What can hang from each mark:
rire: lupa
rulup: bepoz
kufes: bepoz
bepoz: bekis kufes nolim raka rire roriz rulup rusot zumuno
biri: bepoz
bekis: bepoz
rusot: bepoz
zumuno: bepoz

In the rows, 128 means zero.
Known rows, with every way that one mark hangs from another:
biri{bepoz{kufes roriz}}: [121 104 128 128 134 131 129 130 143 128 123 126 122 124 128 119 120 122
 123 121 126 122 142 134 117 139 124 122 131 130 120 132 126 136 131 129
 127 134 133 132 132 142 122 116 120 133 126 122 127 143 131 122 129 118
 121 121 128 123 127 122 121 133 125 140 130 138 131 128 122 126 123 130
 121 113 144 125 121 133 133]
rusot{bepoz{kufes nolim raka roriz rulup zumuno}}: [123  66 135 127 123 146 130 133 122 124 129 118 120 126 132 112 126 133
 120 107 125 147 146 123 140 133 111 127 113 132 130 148 124 146 136 118
 118 144 117 133 124 148 113 125 117 129 143 127 132 141 131 127 122  52
 119 115 124 113 126 122 101 132 122 160 128 132 120 134 104 120 137 134
 117 121 197 105  99 142 136]
biri{bepoz{bekis nolim rulup rusot zumuno}}: [115  77 125 129 133 142 119 129 144 121 129 124 110 133 132 124 125 120
 116 123 135 140 135 133  94 138 117 124 122 138 125 135 117 135 132 130
 120 131 126 138 135 151 117 125 119 131 137 112 136 149 136 115 121  84
 123 111 127 120 117 120 117 137 121 141 127 138 125 138 112 116 133 137
 122 127 189 111 115 126 127]
kufes{bepoz{bekis rire rulup zumuno}}: [124  84 132 134 126 137 119 137 120 123 124 129 111 134 138 134 124 130
 125 118 135 131 143 140 114 147 115 129 125 137 125 125 123 151 137 127
 124 119 124 128 131 156 115 120 127 129 132 119 125 141 125 129 133  79
 123 116 123 120 128 128 127 130 123 150 124 122 126 131 111 121 127 125
 132 127 185  98 117 143 115]
kufes{bepoz{bekis nolim raka rulup rusot}}: [120  76 133 132 121 149 116 140 117 125 125 132 120 121 134 132 131 138
 119 120 131 145 142 141 110 148 115 122 120 133 127 128 119 135 139 125
 112 131 133 128 130 156 111 127 131 130 138 124 136 140 134 120 123  64
 119 110 123 124 129 127 121 126 123 156 133 123 115 129 108 117 137 126
 127 130 190 106 114 142 121]
bepoz{raka roriz rulup}: [121  81 129 129 121 139 116 136 122 128 123 130 123 121 136 120 120 134
 119 120 125 128 148 130 130 137 113 126 117 135 132 140 123 137 136 128
 124 138 129 134 123 134 117 132 132 132 136 119 132 141 132 131 131  76
 119 112 127 113 132 126 107 115 118 154 134 130 125 132 115 125 135 134
 119 123 175 108 112 137 135]
rulup{bepoz{bekis roriz zumuno}}: [119  93 121 136 133 142 128 133 123 132 126 118 116 127 135 120 130 130
 127 126 125 130 142 127 133 138 120 121 123 127 117 135 125 139 136 120
 124 106 122 135 123 147 131 118 120 128 128 123 128 145 134 136 130  82
 124 117 121 123 123 130 124 134 132 143 124 132 121 134 122 122 123 133
 137 126 170 107 110 126 126]
biri{bepoz{nolim raka roriz rulup rusot}}: [115  74 125 124 125 141 116 134 140 123 128 128 116 123 133 123 122 127
 117 124 129 137 138 134 105 142 115 120 121 134 124 137 119 131 133 130
 115 140 135 135 132 146 113 123 122 133 138 120 138 147 138 116 123  85
 119 112 127 116 122 120 108 125 116 149 135 137 126 132 113 120 136 138
 117 126 183 117 114 132 135]
rusot{bepoz{bekis kufes raka rire{lupa} rulup}}: [118  75 139 127 118 140 127 128 122 127 119 121 118 126 130 112 125 141
 125 110 131 138 153 134 133 143 113 136 119 137 132 135 130 147 134 125
 119 137 113 135 133 148 108 127 121 124 140 125 129 134 128 134 124  65
 120 117 121 111 128 127 111 137 117 154 128 127 129 125 110 129 128 123
 121 125 183 107 113 140 134]
zumuno{bepoz{roriz}}: [124 110 120 131 129 132 136 125 134 126 118 124 128 125 137 130 127 134
 123 129 134 120 140 120 140 136 124 126 127 135 132 134 122 133 125 118
 121 134 127 127 128 131 129 116 144 125 126 130 142 138 129 125 132 121
 124 117 129 119 126 129 122 131 131 138 128 130 131 134 128 129 130 126
 122 122 140 118 125 130 135]
zumuno{bepoz{nolim raka rire roriz rulup rusot}}: [119  59 124 124 118 146 122 132 132 123 119 123 114 125 145 129 125 140
 119 124 141 138 149 120 121 142 111 125 116 139 137 136 115 138 128 123
 112 142 129 129 129 142 110 124 143 124 142 125 144 143 135 119 126  64
 120 105 128 104 122 128 102 123 119 154 128 129 123 134 107 116 142 132
 114 124 200 104 113 134 135]
kufes{bepoz{nolim raka rire rulup rusot}}: [124  74 133 126 115 143 113 141 118 124 129 131 114 125 138 137 128 139
 125 121 134 147 138 141 108 148 114 124 121 130 126 123 120 139 135 128
 113 130 136 121 130 157 106 124 128 129 141 128 131 134 132 122 124  68
 121 115 124 118 127 128 118 122 117 154 130 121 122 124 105 115 137 128
 124 131 192 108 117 147 121]
zumuno{bepoz{bekis rire rusot}}: [120  93 122 128 127 137 129 126 136 126 114 122 116 129 142 129 130 136
 126 130 143 131 145 123 122 142 121 127 125 140 135 123 122 132 125 123
 120 132 122 131 133 139 119 119 143 122 129 126 141 136 133 123 128  99
 126 110 129 114 122 132 119 133 125 137 126 128 125 130 119 123 134 122
 123 122 168 113 123 126 131]
kufes{bepoz{nolim raka rire{lupa} roriz rulup}}: [122  68 132 129 115 140 111 138 119 126 128 132 116 120 134 134 123 140
 122 115 131 134 143 139 120 150 112 128 123 132 127 134 119 148 137 125
 111 133 133 123 131 150 109 125 128 130 142 129 129 143 128 126 129  67
 119 116 117 116 129 128 121 120 117 161 133 123 133 125 110 124 128 129
 122 136 192 101 117 148 124]
rusot{bepoz{bekis nolim rire roriz rulup}}: [113  77 125 126 119 139 132 137 120 128 126 120 112 132 132 121 125 135
 117 113 127 139 151 126 137 139 112 135 115 148 124 131 125 148 133 125
 117 141 109 137 130 147 118 121 123 127 138 129 131 135 135 124 130  68
 117 116 121 109 121 119 108 132 118 145 135 128 119 133 113 127 137 128
 124 129 192  99 113 129 129]
rulup{bepoz}: [124 126 127 132 128 132 133 128 122 131 129 123 126 126 128 127 132 136
 131 134 124 129 127 132 131 133 128 123 130 118 117 125 129 131 131 124
 122 105 132 126 124 142 134 118 121 125 128 129 129 130 130 135 127 120
 124 129 123 126 123 131 131 138 133 130 121 126 127 127 131 124 121 132
 138 130 129 127 128 129 125]
bekis{bepoz{rulup}}: [121 117 134 131 133 134 136 117 112 125 126 130 135 126 120 133 128 133
 129 132 125 130 132 150 118 126 127 133 131 135 133 129 128 138 131 135
 127 120 136 124 125 135 126 121 132 127 130 117 123 130 129 130 124 113
 126 123 120 127 123 125 125 141 124 133 122 117 134 133 121 121 123 132
 129 132 141 119 132 127 119]
bekis{bepoz}: [124 126 132 128 135 133 138 116 114 127 128 128 136 125 120 132 130 131
 133 133 124 129 127 146 124 126 130 130 133 134 130 130 131 133 129 132
 128 119 134 124 125 131 128 118 131 127 128 124 122 130 129 129 125 125
 128 126 120 134 122 129 127 141 127 130 123 119 134 130 125 123 121 129
 132 132 130 126 131 125 121]
zumuno{bepoz{bekis rulup rusot}}: [117  96 123 133 128 139 130 126 133 123 113 125 124 128 138 128 129 136
 120 130 140 131 147 128 120 139 121 128 124 140 138 126 119 131 127 122
 118 132 127 132 131 142 123 123 145 123 130 118 146 137 132 124 125  96
 123 108 132 113 126 127 121 136 127 138 125 129 124 135 119 123 135 124
 120 122 164 111 125 127 131]
bekis{bepoz{kufes raka rire{lupa} rulup zumuno}}: [123  70 143 127 129 144 122 114 117 123 124 125 122 126 126 123 123 135
 133 119 134 137 143 148 111 133 116 134 127 131 141 143 126 151 134 133
 126 121 132 126 128 142 108 128 125 127 141 112 116 142 126 136 122  64
 127 117 116 118 123 133 114 139 118 156 114 119 140 128 102 115 121 134
 120 129 187 108 115 138 124]
bekis{bepoz{kufes nolim raka roriz rulup rusot}}: [117  66 137 126 130 153 127 124 112 129 124 128 127 117 125 122 127 136
 123 121 125 150 151 145 112 133 117 125 120 133 138 138 122 137 135 131
 120 134 142 127 121 144 112 128 129 131 142 116 123 141 139 124 117  49
 122 107 119 118 125 125 107 132 121 156 127 122 121 132  99 111 134 134
 116 121 196 110 110 130 127]

Rows:
[126  74 130 131 127 151 116 137 121 123 130 127 117 123 138 129 133 132
 124 117 133 148 135 134 116 146 117 117 119 131 125 134 120 133 139 120
 116 128 128 128 130 154 112 125 126 131 137 130 134 145 133 120 124  64
 125 113 121 131 126 131 121 126 125 157 131 127 116 130 107 115 135 127
 129 130 196 108 104 142 123] | kufes{bepoz{bekis nolim raka rusot zumuno}}
[126  97 127 134 131 141 122 135 121 124 127 127 119 128 137 132 131 126
 128 122 133 139 137 139 119 145 121 120 124 131 124 123 123 132 137 120
 123 121 129 127 131 153 119 119 125 131 128 127 130 138 131 129 127  88
 129 115 126 130 131 130 133 132 127 144 129 126 122 127 113 121 129 121
 131 127 177 109 114 137 121] | kufes{bepoz{bekis rusot zumuno}}
[123  76 132 126 123 136 133 132 123 125 124 117 114 135 136 116 120 129
 126 110 129 139 152 127 140 135 113 132 117 136 130 133 128 152 132 121
 127 136 116 132 127 151 113 117 115 128 136 125 125 133 129 136 128  67
 122 117 126 106 127 123 108 135 119 148 125 130 127 129 106 124 132 127
 118 117 193 102 109 138 133] | rusot{bepoz{kufes rire roriz rulup zumuno}}
[129  82 138 123 120 138 128 123 128 124 127 117 118 129 133 114 126 134
 135 110 132 141 137 127 140 136 115 131 120 127 130 142 131 144 131 120
 122 135 114 129 133 143 109 122 114 125 140 134 127 133 125 137 123  79
 128 125 122 117 125 132 111 137 119 152 123 130 135 122 111 126 125 127
 121 128 176 116 107 143 138] | rusot{bepoz{kufes raka rire{lupa} zumuno}}
[125  85 138 121 118 141 133 132 123 127 128 120 118 126 131 117 130 138
 128 112 128 145 139 124 136 135 117 130 118 130 125 135 130 142 131 124
 118 141 117 129 128 144 111 122 120 125 141 137 129 130 129 123 122  79
 121 125 123 119 121 126 105 133 122 150 129 127 120 124 112 122 135 129
 122 125 169 120 111 142 133] | rusot{bepoz{kufes nolim raka rire}}
[127 104 135 134 121 136 121 137 116 123 126 134 128 123 132 134 127 137
 125 123 128 129 134 144 123 144 119 124 127 126 124 127 125 137 137 126
 119 125 136 123 128 149 116 121 131 130 132 126 132 135 125 129 129 102
 120 120 125 127 133 129 125 126 124 151 129 121 128 126 120 123 127 125
 131 129 152 115 123 149 122] | kufes{bepoz{raka rulup}}
[125  84 136 124 134 142 125 112 121 126 126 122 122 127 126 127 125 128
 139 124 136 146 140 145 110 132 122 131 128 129 140 132 127 140 130 129
 127 120 135 124 131 141 112 123 119 127 137 119 114 135 131 136 119  76
 135 119 117 122 123 134 124 142 120 142 116 122 140 124 103 117 121 127
 120 128 183 114 118 128 125] | bekis{bepoz{kufes rire{lupa} rusot zumuno}}
[120  58 138 125 126 161 115 136 127 133 120 125 115 116 133 110 133 135
 118 114 135 158 154 124 107 141 116 120 113 130 134 137 120 126 134 126
 119 143 128 139 127 142 108 145 128 129 144 122 129 144 141 114 116  35
 122 105 125 122 127 129 107 122 126 159 132 133 102 129  98 112 143 129
 116 115 203 115 100 131 133] | bepoz{bekis kufes nolim raka rusot}
[118  72 134 124 120 142 128 132 123 132 120 119 117 121 132 110 124 138
 127 108 129 136 157 129 145 146 113 130 118 138 129 137 131 144 135 120
 120 142 110 136 133 143 110 122 120 127 136 134 127 137 131 134 129  63
 121 117 120 114 128 129 109 132 118 157 134 131 126 122 111 132 128 120
 122 124 186 107 106 138 139] | rusot{bepoz{bekis kufes raka rire{lupa} roriz}}
[119  75 130 128 120 139 127 126 126 123 130 117 112 136 130 121 127 134
 122 112 134 143 139 127 130 135 113 137 117 143 130 140 124 150 132 123
 116 135 107 134 136 146 116 126 117 125 142 128 132 137 129 128 123  68
 124 121 119 112 118 124 114 140 118 145 126 129 131 133 111 127 130 130
 123 140 195 100 113 131 128] | rusot{bepoz{bekis nolim rire{lupa} rulup zumuno}}
[124  69 133 124 120 147 122 122 138 125 118 121 119 121 138 123 129 142
 126 121 144 143 144 120 118 142 117 126 123 127 141 137 119 134 125 120
 111 141 132 125 134 140 109 128 139 122 143 129 139 141 130 121 119  73
 124 113 124 111 123 135 112 131 124 153 122 129 129 126 108 118 134 128
 111 124 181 117 116 137 137] | zumuno{bepoz{kufes nolim raka rire{lupa} rusot}}
[123  97 125 130 125 132 136 130 122 123 129 119 123 134 133 121 124 127
 124 116 125 134 138 128 147 130 116 130 118 137 128 137 128 142 133 119
 123 134 116 133 127 144 123 117 118 129 133 128 134 132 129 136 128  92
 124 121 128 114 126 122 113 137 122 141 129 131 129 134 118 129 132 130
 123 127 172 107 112 134 133] | rusot{bepoz{roriz rulup zumuno}}
[126  92 135 127 134 145 130 116 116 122 134 125 128 124 125 128 133 131
 130 126 127 140 123 138 120 125 122 126 125 132 131 147 126 138 133 131
 123 123 130 126 124 133 120 125 128 128 139 124 125 143 131 123 122  89
 128 122 115 135 116 132 113 135 125 148 122 121 128 135 115 113 127 139
 130 136 164 119 112 131 122] | bekis{bepoz{nolim raka zumuno}}
[118  78 123 130 127 147 129 129 133 127 118 123 121 118 138 123 132 139
 116 122 136 127 146 116 134 142 118 122 120 142 132 145 119 136 130 119
 114 142 120 135 128 133 123 124 148 125 135 129 146 151 132 114 130  83
 119 109 124 120 121 129 109 126 130 155 132 132 119 139 122 124 136 130
 124 124 170 109 110 131 134] | zumuno{bepoz{bekis nolim raka roriz}}
[122  77 141 123 116 142 131 132 121 125 126 121 117 129 130 117 127 140
 123 110 129 146 143 128 130 136 114 132 117 131 128 135 127 147 132 126
 118 142 119 129 128 149 110 125 121 125 144 129 129 130 129 124 121  67
 118 120 124 111 123 123 103 133 119 153 127 126 121 127 108 120 136 131
 119 124 180 113 112 143 132] | rusot{bepoz{kufes nolim raka rire rulup}}
[124  77 127 120 118 138 114 138 125 131 124 126 111 124 142 122 121 133
 127 120 131 127 147 123 131 141 113 125 118 136 127 136 128 140 133 130
 127 136 121 132 126 131 110 127 128 129 135 130 126 139 133 129 136  79
 123 118 124 116 126 131 106 109 114 153 135 130 125 124 114 125 133 130
 124 124 180 112 108 135 134] | bepoz{raka rire roriz}
[127  39 133 123 127 159 111 136 130 128 128 120 111 119 141 111 126 126
 123 108 132 159 151 116 118 135 109 115 108 124 137 149 117 132 135 119
 122 143 132 135 122 144 106 138 119 133 147 124 126 152 140 122 118  20
 126 104 125 116 129 130 100 117 122 166 129 139 111 131  90 109 144 137
 108 113 230 106  85 136 139] | bepoz{kufes nolim raka roriz rusot zumuno}
[119  71 136 131 124 144 126 128 133 125 107 125 116 126 141 119 125 143
 119 120 141 126 158 125 120 145 114 130 123 138 137 134 122 148 129 127
 121 135 123 134 129 145 113 126 147 122 136 114 137 145 128 123 128  71
 118 106 129 109 126 131 108 131 126 157 121 126 122 133 112 119 132 127
 118 112 176 106 115 140 131] | zumuno{bepoz{bekis kufes raka rire rulup}}
[122  74 122 132 130 147 120 140 121 127 129 125 115 124 138 132 129 126
 122 117 131 144 144 132 121 146 117 118 119 136 124 131 118 136 138 118
 118 129 128 129 129 154 118 121 125 133 133 130 130 146 136 121 128  64
 125 111 122 127 128 127 126 126 126 152 134 129 117 132 107 119 134 126
 128 127 201  99 106 135 122] | kufes{bepoz{bekis nolim roriz rusot zumuno}}
[121  73 134 119 124 142 118 131 144 126 126 125 110 125 134 120 124 128
 125 121 135 142 139 132  96 143 118 121 124 127 123 131 124 134 130 133
 120 137 133 131 134 149 106 124 119 129 139 123 128 143 135 114 121  85
 121 117 126 120 118 127 110 128 118 147 129 135 125 123 108 115 133 135
 118 119 178 126 114 137 133] | biri{bepoz{kufes nolim raka rire rusot}}
[121  20 136 124 127 161 110 140 129 131 121 120  95 125 143 107 123 130
 117 102 137 146 166 113 115 145 103 123 109 139 132 152 118 155 137 127
 125 141 112 142 125 145 103 140 124 130 147 118 119 163 136 117 129   4
 120 102 119 112 122 131  95 114 121 176 128 136 106 135  90 112 139 137
 117 113 243  90  81 137 129] | bepoz{bekis kufes nolim raka rire roriz zumuno}
[120  85 134 132 128 138 124 136 124 132 118 129 123 125 130 117 117 129
 118 116 126 131 161 130 125 134 116 130 122 129 136 131 122 143 132 127
 128 137 136 133 122 141 120 133 127 132 133 113 121 137 131 132 127  72
 119 111 129 108 138 121 117 125 126 148 127 131 122 131 108 123 132 129
 112 107 174 106 116 134 131] | bepoz{kufes roriz rulup}
[124 102 127 129 138 137 134 118 116 126 130 124 129 126 126 129 127 125
 132 127 125 130 134 141 129 126 124 127 128 136 132 139 128 139 133 128
 129 120 130 127 124 133 126 117 127 130 129 123 120 140 131 131 128 101
 130 121 119 130 123 129 122 136 125 140 124 124 134 134 117 120 122 132
 129 129 160 114 117 125 123] | bekis{bepoz{roriz zumuno}}
[115  99 125 131 124 135 137 133 118 128 123 122 123 129 129 118 126 133
 120 117 123 131 149 131 146 137 118 132 119 145 125 130 128 140 134 121
 121 137 112 136 128 143 123 118 124 129 130 128 135 132 132 131 130  90
 119 116 126 115 127 119 115 136 122 141 135 130 123 133 121 133 132 123
 126 126 168 106 117 129 132] | rusot{bepoz{bekis roriz rulup}}
[121  92 135 125 134 139 135 122 114 132 122 126 124 124 125 126 122 131
 131 124 127 131 150 143 123 133 123 131 130 136 132 129 129 145 132 133
 130 124 134 125 123 138 118 119 128 129 130 121 112 136 132 129 128  88
 125 118 118 122 124 129 118 135 123 142 124 121 130 126 111 120 122 128
 125 119 165 114 121 129 122] | bekis{bepoz{kufes rire roriz}}
